What can hang from each mark
q492: q856
q425: q196 q722
q722: q18 q68 q141 q425
q462: q569 q856
q569: q462
q614: q318 q569
q196: q425
q68: q614 q722
q989: q141 q318 q620 q977
q141: q989
q856: q462 q492
q620: q989
q318: q989
q977: q462
q167: q722

Each row was made from one small tree. The marks that hang from a mark follow it in brackets, in the order of their numbers. Every link used is in the known rows. Write each row's tree.
(in the rows, 128 means zero)
Known rows
q614(q569(q462)): [147 106 112 127 145  84 162 201 145 109 119 111 116 150 134 116 133 138
 103  96 164 103 135 107 124 157 116 151 120 139 115 146 122 123 144 125
 140 106 124 139 146 134 123 148 118 110]
q620(q989(q141 q977)): [160 107 103 160 135  84 152 178 141 147  94 112 148 163 129  84 115 158
 136 138 160 108 105 112 159 130 118 119 128 161 132  89 115 135 103 126
 139 134 112 132 126 129  93 156 118  71]
q856(q462 q492): [136 128 143 119 137  95 147 149 109 105 144 124 127 159 140 105 177 133
 132 138 180 104 110 111 142 121 136 140 117 119  69 116  94 163  91 150
 158 108 107 115 145 114  93 147 118  98]
q425(q196 q722(q68(q614) q141)): [ 99 119 128 189 146  74 149 217 126 181  94  78 116 164  92  91 153 125
 149 147 174  78 137 134 117 121 131 108 125 162 132 149 106 144 149 109
 147  77 126 127 160 129 141 155 112  98]
q989(q977(q462(q569))): [146 123 119 157 115  91 162 171 145 116 124 126 147 175 121  97 103 125
 138 124 175  97 106  91 135 132 125 141 111 172 128 133 119 172 105 138
 131 128 115 129 141 159 101 149 119  91]
q141(q989(q977)): [144 104 125 148 122  75 165 184 142 148 128 112 137 154 125 103 125 135
 118 134 161  92 117 110 112 118 123 132 142 138 120  97 114 167 115 100
 136 129 117 155 147 159  95 154 118  64]
q620(q989(q141 q318 q977)): [171 104  98 157 146  93 143 190 143 146 106 103 160 158 133  83 104 145
 136 139 152 121 103 108 138 129 112 113 144 164 113  81 107 153  92 132
 139 126 100 137 138 123  87 162 119  71]
q318(q989(q141 q977(q462(q569 q856)))): [148 102 115 173 150  84 157 149 140 107 122 128 149 193 140 104  97 134
 135 118 167 102  98 105 162 120 117 126 130 188 123 111 128 165 101 131
 119 142 118 139 130 141 119 165 119  87]
q492(q856): [133 127 119 131  88 112 149 187 145 151 119  99  81 166 120  90 129 124
 131 131 159 116 123 107 157 121 122 143 122 120 129 137 119 152  89 127
 148 111 127 147 148 139 100 153 105 109]
q68(q614(q318(q989(q141)) q569(q462))): [150  96 124 137 156  67 151 217 138 137 109  76 144 166 109 134 120 123
 139 136 175 128 108  88 145 137 108 121 121 152 118 131 116 132 131 160
 139 121 119 137 136 117 118 161 127  94]
q722(q18 q141(q989) q425(q196)): [126  92 132 182 135 115 183 238 137 178 100  98 120 134 149  89 141 119
 122 124 170  74 146  85 117 129 128 153 167 159 157 114 130 187 172 122
 129 126 128  92 167 133 109 171  87  90]
q141(q989(q318 q620)): [140 126 119 130 131  96 146 184 132 164 134  85 148 150 126 100 124 125
 103 122 158 109 122 120  87 119 117 126 175 128  75  98 115 176 104 107
 144 106 119 146 144 142 104 166 117  78]
q620(q989(q141 q318 q977(q462(q569)))): [176 109 104 157 144  99 145 183 142 135 115 102 174 167 127  82  91 137
 135 136 168 112 105  98 144 138 113 115 123 171 113  92 114 158 100 130
 138 124 105 127 135 125  90 159 116  71]
q620(q989): [164 129 109 157 120  97 130 189 123 143 121  86 137 169 129  90 128 147
 127 115 170  96 118 122 154 141 123 132 116 139 122 108 123 146 109 113
 150 115 128 146 134 123  86 149 116  80]
q569(q462(q856)): [134 114 103 133 116  97 129 176 122 110 139 135 122 175 117  87 142 136
 121  91 149 104 132 115 133 155 129 162 125 138 102 133 118 151 129 144
 154 118 125 145 156 143 102 170 115  82]
q68(q614): [128 126 120 152 116  76 146 198 137 149 119  82 141 173 116 111 141 112
 147 136 174 116 111 105 146 117 127 116 129 132 120 134 107 145 112 153
 148 116 130 131 134 146  92 164 131  83]
q425(q196): [118 118 121 163 109  92 173 181 110 132 118  99 109 161 105  86 141 141
 119 139 170  91 117 117 114 128 141 131 126 147 113 137 115 158 124 109
 142 105 119 151 151 142 116 165 107  85]
q856(q462): [133 122 126 144 107  87 159 151 125 118 134 122 123 179 139 107 156 131
 123 123 159  90 123 114 140 127 143 150 114 116  90 128 105 161  90 132
 148 110 114 129 148 131  92 151 121  91]
q141(q989(q318 q620 q977(q462))): [153 118 122 139 128  85 152 180 141 153 135 100 168 153 117  98 104 120
 108 131 161 110 117 105  84 119 120 115 164 146  89  97 113 190 105 113
 145 120 102 139 143 148  99 163 108  69]
q989(q318 q620): [133 148 100 135 130 111 134 180 132 157 116  88 141 151 131  91 118 120
 113 114 147 138 109 117  95 120 115 130 192 143  66 122 111 177  77 145
 147 101 107 133 136 129 111 168 122 108]
q318(q989(q620 q977)): [140 128 114 169 144  80 152 160 137 131 105 106 141 177 136 112 108 132
 128 121 155 120  99 125 141 108 110 132 174 173 126 114 135 181  84 125
 131 134 112 152 119 130 122 157 122 102]
q569(q462(q856(q492))): [136 118 113 122 128 101 122 175 115 104 143 136 122 164 120  86 153 137
 127  99 161 110 126 113 136 152 125 157 126 139  92 125 113 150 130 151
 160 118 123 138 154 133 104 168 114  85]
q614(q318(q989(q141 q977)) q569(q462)): [167  82 114 135 174  76 161 204 142 116 102 108 131 151 125 131  97 148
 125 120 159 125 100  90 132 150 103 147 125 176 119 125 127 140 128 144
 127 129 102 145 146 114 139 152 116 110]
q569(q462): [136 119 102 129 126  86 149 180 124 109 129 119 130 164 110  94 151 139
 128 103 161 115 135 125 120 156 124 171 123 132 116 140 135 155 131 140
 150 114 121 139 143 139 106 168 121  89]
q318(q989(q141 q620 q977(q462(q569)))): [141 122 113 165 154  81 166 142 138 121 102 114 162 188 131 108  99 137
 131 125 169 115  97 112 152 117 113 127 153 190 116 112 140 166  99 135
 121 138 116 128 107 136 132 168 122  98]
q167(q722(q18 q425(q196))): [133 113 123 162 136 105 168 201 115 148  84 125 133 150 142 106 145 108
 134 145 175  64 120  93 138 148 144 184 154 151 140 128 110 177 117 138
 128 104 133 115 144 107 102 168 129  82]
q318(q989(q620 q977(q462))): [146 129 117 167 140  79 149 154 133 119 118 109 155 182 126 111 103 129
 132 115 168 115 101 120 140 115 117 127 155 176 123 121 140 186  94 126
 135 135 108 139 121 130 117 157 111  99]
q977(q462): [148 131 118 143 101  91 145 168 126 111 151 107 147 176 115  88 130 127
 135 105 187  96 123 108 132 139 139 134  93 140 103 144 125 159 122 135
 147 118 116 121 142 145  92 154 100  94]
q989(q141 q318 q977(q462)): [153  96 100 145 141  86 164 171 156 129 122 131 171 155 126  80  98 124
 144 141 154 136  99  88 112 119 121 110 143 175  92 104  99 172  92 162
 130 130  78 110 151 147  96 171 109  82]
q989(q141 q318 q620 q977): [131 117  93 137 150  96 165 165 154 165  81 125 160 146 130  83  98 133
 127 146 132 155  94 106 104 106 109 107 205 177  77  95  99 167  72 164
 128 124  86 114 127 143 118 180 123  96]
q425(q722(q18 q68)): [119 126 106 180 142  98 127 212 127 193  99 114 114 157 122 100 150 128
 148 125 171  83 145 143 111 136 120 150 131 154 135 143 108 152 123 134
 145  77 132 123 154 123 121 141 124 100]
q167(q722(q141)): [131 131 128 145 143  87 146 182 155 133 106 111 136 150 153 100 143 120
 148 113 160  87 114 106 157 136 136 163 145 123 106 117 111 158 111 119
 116 116 139 122 136 126 101 171 135 108]
q68(q722(q141(q989(q620 q977)))): [125 124 121 129 156  82 152 190 151 150 137  91 116 159 141  97 121 139
 111 135 163  84 120 101 132 105 121 130 186 133 122  90  92 162 130 119
 125 126 116 108 138 114 113 169 125 107]
q196(q425(q722)): [125 143 103 162 112 110 147 171 113 140  84 114 108 180 116  98 140 131
 110 132 196 107 108 104 136 143 127 143 139 146 133 132 118 160  96 134
 137 108 124 140 150 150 113 159 116  82]
q722(q68 q425(q196)): [146 106 118 189 116 102 165 210 105 171  90  82 118 167 121  97 157 104
 141 115 179  72 104 119 123 127 123 142 135 179 147 139 132 154 133 122
 162 101 107 125 143 125 145 138 113 103]
q620(q989(q318 q977(q462(q569 q856)))): [180 116 112 163 128 107 122 192 137 129 135 101 162 172 131  84  85 126
 129 120 167 100 108  91 138 140 117 122 125 166 116  98 110 173  94 126
 147 116 108 144 149 123  80 148 110  71]
q318(q989(q141 q977)): [141 100 108 171 155  70 165 158 144 121 107 120 142 177 141 108 113 141
 140 129 155 116  95 121 155 112 113 128 150 177 131 104 127 163  95 129
 120 143 109 147 125 137 119 166 125  91]
q167(q722(q18 q68)): [139 116 125 165 142 103 142 201 139 177  93 117 143 144 141 117 150 109
 158 124 174  77 126 119 141 137 129 177 148 128 128 117 118 161 122 128
 127 101 134 116 128 111 114 157 137 103]

Write each row's tree
[140 117 108 161 150  75 163 143 137 125 103 118 161 181 126 106 105 140
 132 126 164 120  98 119 148 112 114 120 157 184 118 110 137 167  99 137
 127 141 106 126 114 133 127 170 112  94]
q318(q989(q141 q620 q977(q462)))
[130 131 115 175 121 109 144 186 132 165  83 100 116 170 123 102 143 122
 122 118 199  98 117 110 137 132 118 134 144 143 137 116 128 155 120 116
 132 110 124 127 148 152 128 154 109  95]
q196(q425(q722(q68 q141(q989))))
[136 108 138 168 155 100 147 214 158 185 100 107 150 132 151 117 146 110
 159 114 171  71 137 117 142 130 124 170 160 119 126  97 123 165 147 107
 118 110 142 106 135 121 112 166 124 109]
q167(q722(q18 q68 q141(q989)))
[121 145 107 167 120 111 147 176 127 141  83 108 108 175 125  92 137 131
 118 123 193 109 112 100 145 137 124 137 142 146 134 126 124 160 107 133
 129 114 125 128 150 150 114 162 109  95]
q196(q425(q722(q141)))
[115 117 125 147 157  85 144 229 154 171 130  75 125 160 134 113 131 113
 139 156 176  98 136  82 149 103 123 125 183 124 151 106  87 160 145 164
 123 120 127  81 139 102  95 179 128 105]
q68(q614 q722(q18 q141))
[116 138 107 174 123 121 149 189 131 159  79 115 110 164 128  97 136 129
 117 127 195 109 126  97 138 139 124 149 153 144 145 126 123 169 116 140
 126 114 128 116 154 149 110 165 104  96]
q196(q425(q722(q18 q141)))
[ 97 114 123 201 151  95 152 223 126 196  89  99 105 146 105  89 149 136
 145 143 170  70 155 133 105 128 129 134 136 164 141 145 112 158 159 109
 137  75 129 118 170 124 137 155 101 108]
q425(q196 q722(q18 q68 q141))
[135 121 116 136 142  75 152 209 120 146 123  72 125 188 128 113 138  99
 125 161 182  84 101  80 149 112 127 123 164 150 153 120  81 155 116 169
 146 115 114 104 135  95 103 163 146  81]
q68(q614 q722(q425))
[132 128 133 132  91 116 162 165 143 136 124 108  86 184 126 105 132 117
 120 140 161  95 122  99 168 125 129 155 107 116 116 138 113 157  79 124
 145 100 131 140 147 133 103 150 116 106]
q492(q856(q462(q569)))
[168  98 119 133 165  86 146 211 131 113 120  89 121 156 124 134 106 140
 118 102 167 117 109  97 127 158 104 156 116 158 112 139 129 144 128 135
 134 118 111 156 151 107 134 145 114 117]
q614(q318(q989) q569(q462))
[161 106 120 127 166  88 144 205 129 123 107  88 126 154 121 133 104 144
 112 104 164 122 109  98 121 155 104 155 134 159 104 139 135 144 125 137
 139 116 114 149 138 104 140 148 114 124]
q614(q318(q989(q620)) q569(q462))
[148 135 109 148 128 116 134 168 146 140 122 120 165 168 127  89  72 107
 119 120 153 122 100  81 103 123 118 120 175 181  77 118 105 195  76 155
 139 117  96 125 141 146 109 160 115  95]
q989(q318 q620 q977(q462(q569 q856)))
[138 123 123 151 129 100 162 205 147 158 102  87 132 153 157  86 139 119
 121  96 161  90 116  95 134 127 118 140 170 156 122 112 130 166 135 120
 137 131 127 104 142 141 118 160 107 101]
q722(q141(q989(q620)) q425)
[133 131 113 173 125 104 146 191 124 163  73  96 116 177 117 115 140 115
 117 130 206 103 111 102 140 136 117 128 134 149 142 135 122 142 113 136
 141 101 120 132 142 143 130 147 116  92]
q196(q425(q722(q68(q614(q569)))))
[124 113 122 151 159  92 152 236 144 170 117  75 124 166 143 109 132 100
 137 154 180  89 127  70 151 109 121 132 186 147 166 112  88 167 146 177
 130 123 122  71 142  92  97 174 127 100]
q68(q614 q722(q18 q141 q425))
[178 101 104 158 132  95 132 181 137 135 122 114 169 169 127  78  92 139
 136 131 159 112 106  95 143 135 119 104 128 167 108  87 103 157  99 137
 145 130  98 129 144 125  82 161 105  67]
q620(q989(q141 q318 q977(q462(q856))))
[142 117 110 164 145  79 151 142 136 126 107 127 158 187 132 100  99 140
 130 120 157 117  97 113 154 113 119 114 157 186 110 107 130 167  97 139
 129 145 108 130 117 136 123 171 110  91]
q318(q989(q141 q620 q977(q462(q856))))
[158 102 116 118 144  92 149 218 133 126 114  98 116 143 118 123 113 144
 118 108 166 116 116  89 117 163 114 158 108 144 104 143 117 131 133 147
 141 110 114 145 157 117 125 143 115 115]
q614(q318 q569(q462))
[124 131 110 184 126 123 142 197 133 176  71 108 113 162 126 101 142 122
 131 119 197 104 125 104 139 133 117 146 152 147 150 124 129 164 124 136
 129 109 124 110 148 144 124 157 104 107]
q196(q425(q722(q18 q68 q141)))
[143 133 125 153 101 117 132 161 126 105 156 117 137 197 130  91 104 120
 122  92 186  74 116  88 153 148 134 139  89 156  91 146 119 154 122 133
 142 115 142 129 148 155 104 155 108  90]
q977(q462(q569 q856))
[141 125 100 138 151 104 166 155 156 143  97 123 182 159 123  83  81 126
 126 141 154 138  97  92 110 119 111 114 174 188  73 106 109 172  86 165
 125 120  94 100 124 147 124 176 119  93]
q989(q141 q318 q620 q977(q462(q569)))
[115 118 115 167 159  91 137 219 154 180 111 116 123 141 138  91 127 132
 135 134 154  93 150 118 101 131 119 142 155 150 126 123  97 179 128 127
 127  93 129 121 173 134  98 162 115  88]
q425(q722(q18 q141(q989(q318 q977))))
[110 123 117 184 135  80 151 195 103 172  98  95 105 169  89  92 153 135
 132 150 175  65 131 144 101 130 133 127 114 166 126 154 105 147 131 101
 155  65 122 150 159 123 142 146 117  87]
q425(q196 q722(q68))
[114 116 125 181 158  85 129 236 151 211 100  92 129 150 122 105 147 119
 157 128 172  84 156 132 117 122 114 129 143 142 141 126 110 152 153 125
 137  87 138 109 157 130 118 152 119  96]
q425(q722(q18 q68(q614) q141(q989)))
[147  91 131 195 143 120 154 252 156 218  91  88 135 131 162 103 148 102
 154  89 174  74 143 105 127 120 107 158 171 156 163 103 141 173 176 124
 136 124 126  79 151 130 128 147  95 118]
q722(q18 q68 q141(q989) q425)
[ 97 129 120 171 141  79 156 195 122 146 104  99  98 164 105  77 143 148
 125 148 162  77 137 126 111 132 141 126 124 161 116 151 100 154 133 106
 137  82 127 137 171 134 124 166 108  94]
q425(q196 q722(q141))
[129 105 112 180 117 120 180 219 105 162  92 113 111 149 135  96 142 117
 124 137 173  81 130  94 114 139 133 165 152 172 160 139 124 182 136 150
 145 112 118 107 156 121 108 161  99  86]
q722(q18 q425(q196))
[124 108 129 165 137 108 155 224 166 179 123 101 128 127 153  97 134 136
 134 103 161  97 156 106 125 121 119 149 163 122 129 103 128 173 161 117
 118 130 140 100 155 148  95 174  98 105]
q722(q18 q141(q989))
[177 114 107 161 134  96 129 200 138 144 118  94 152 156 132  88 102 131
 132 129 156 117 107 107 128 131 113 122 144 157 123  93 109 172  86 123
 146 119 100 149 145 120  80 149 118  73]
q620(q989(q318 q977))
[150 113 120 182 132 106 147 222 151 179  90  79 124 155 158  91 151 103
 162  77 167  89 109 111 151 121 111 144 152 166 141 127 138 150 142 132
 145 121 113  95 142 133 141 139 109 136]
q722(q68 q141 q425)
[131 106 136 162 149 102 171 212 136 157  91 113 139 137 152 103 144 109
 134 136 170  60 132  88 138 142 141 177 163 141 141 109 115 181 143 117
 118 112 139 104 149 112 103 176 119  85]
q167(q722(q18 q141(q989) q425(q196)))
[146 117 119 140 132  88 154 184 145 164 121 102 155 146 127 101 109 122
 107 135 149 115 114 109  82 113 113 121 184 144  91  89 111 188  98 111
 141 119 104 149 144 147 102 162 119  70]
q141(q989(q318 q620 q977))
[129 123 103 140 121  90 161 138 144 147  89 152 161 172 119  77 102 150
 131 135 156 119 102  97 142 118 130 103 152 182  88 108 109 145 102 159
 135 144 102  98 120 157 116 174 104  85]
q989(q141 q620 q977(q462(q856)))
[121 131 113 186 127 117 141 202 133 180  71 100 120 164 120 106 141 114
 137 128 202 110 124 100 143 130 117 137 152 146 153 123 127 162 129 142
 131 111 127 111 148 143 121 159 107 102]
q196(q425(q722(q18 q68(q614) q141)))
[142 120  98 136 141  92 161 155 152 149  98 127 180 154 119  80  92 129
 131 143 152 147  99  96 103 113 115 102 179 181  73 103 104 172  84 169
 133 127  80  98 128 142 113 178 107  92]
q989(q141 q318 q620 q977(q462))
[124 115 112 172 157  83 130 230 134 189  93 104 124 156 110 116 148 119
 147 133 177  89 154 131 114 142 112 143 127 152 143 150 107 141 145 144
 148  73 131 118 152 116 124 143 128  94]
q425(q722(q18 q68(q614(q569(q462)))))
[126 138 132 144 130 135 121 167 121 118 139 121 107 179 156  93 117 126
 117 105 173  78 101  89 163 136 119 146 129 159  74 118  96 142 105 140
 137 111 155 146 145 146 116 151 133  96]
q462(q569 q856(q492))
[ 96 122 112 180 136  94 161 202 103 164  98 118  99 158  99  89 144 144
 120 167 172  73 150 126  94 138 141 143 127 161 134 153  99 166 133 120
 142  73 132 140 169 123 112 163 110  75]
q425(q196 q722(q18))
[129 124 104 139 127  81 174 142 147 147  84 139 168 165 113  81 108 148
 134 141 162 127 103 106 133 119 126 110 152 179  98 111 117 149 105 162
 131 140 101  94 110 155 119 173 107  92]
q989(q141 q620 q977(q462))
[151 123 125 137 134  95 156 180 141 150 134 100 167 156 121 101  96 118
 106 132 167 103 117 100  88 121 116 124 162 149  88 100 115 191 106 113
 139 116 111 137 141 151 105 160 117  72]
q141(q989(q318 q620 q977(q462(q569))))
[153 104 127 160 136  83 136 226 140 180 102  71 137 157 106 127 138 109
 157 113 179 110 113 113 134 128 107 126 120 143 124 135 122 126 139 141
 154 107 114 127 136 124 137 139 125 116]
q722(q68(q614(q318 q569(q462))))
[140 125 123 147 141  94 154 193 143 133  92 111 139 154 163  96 145 108
 146 112 164  78 105  93 164 144 134 173 153 144 121 121 113 164 111 132
 123 119 134 111 138 117 105 167 135 102]
q167(q722(q141 q425))
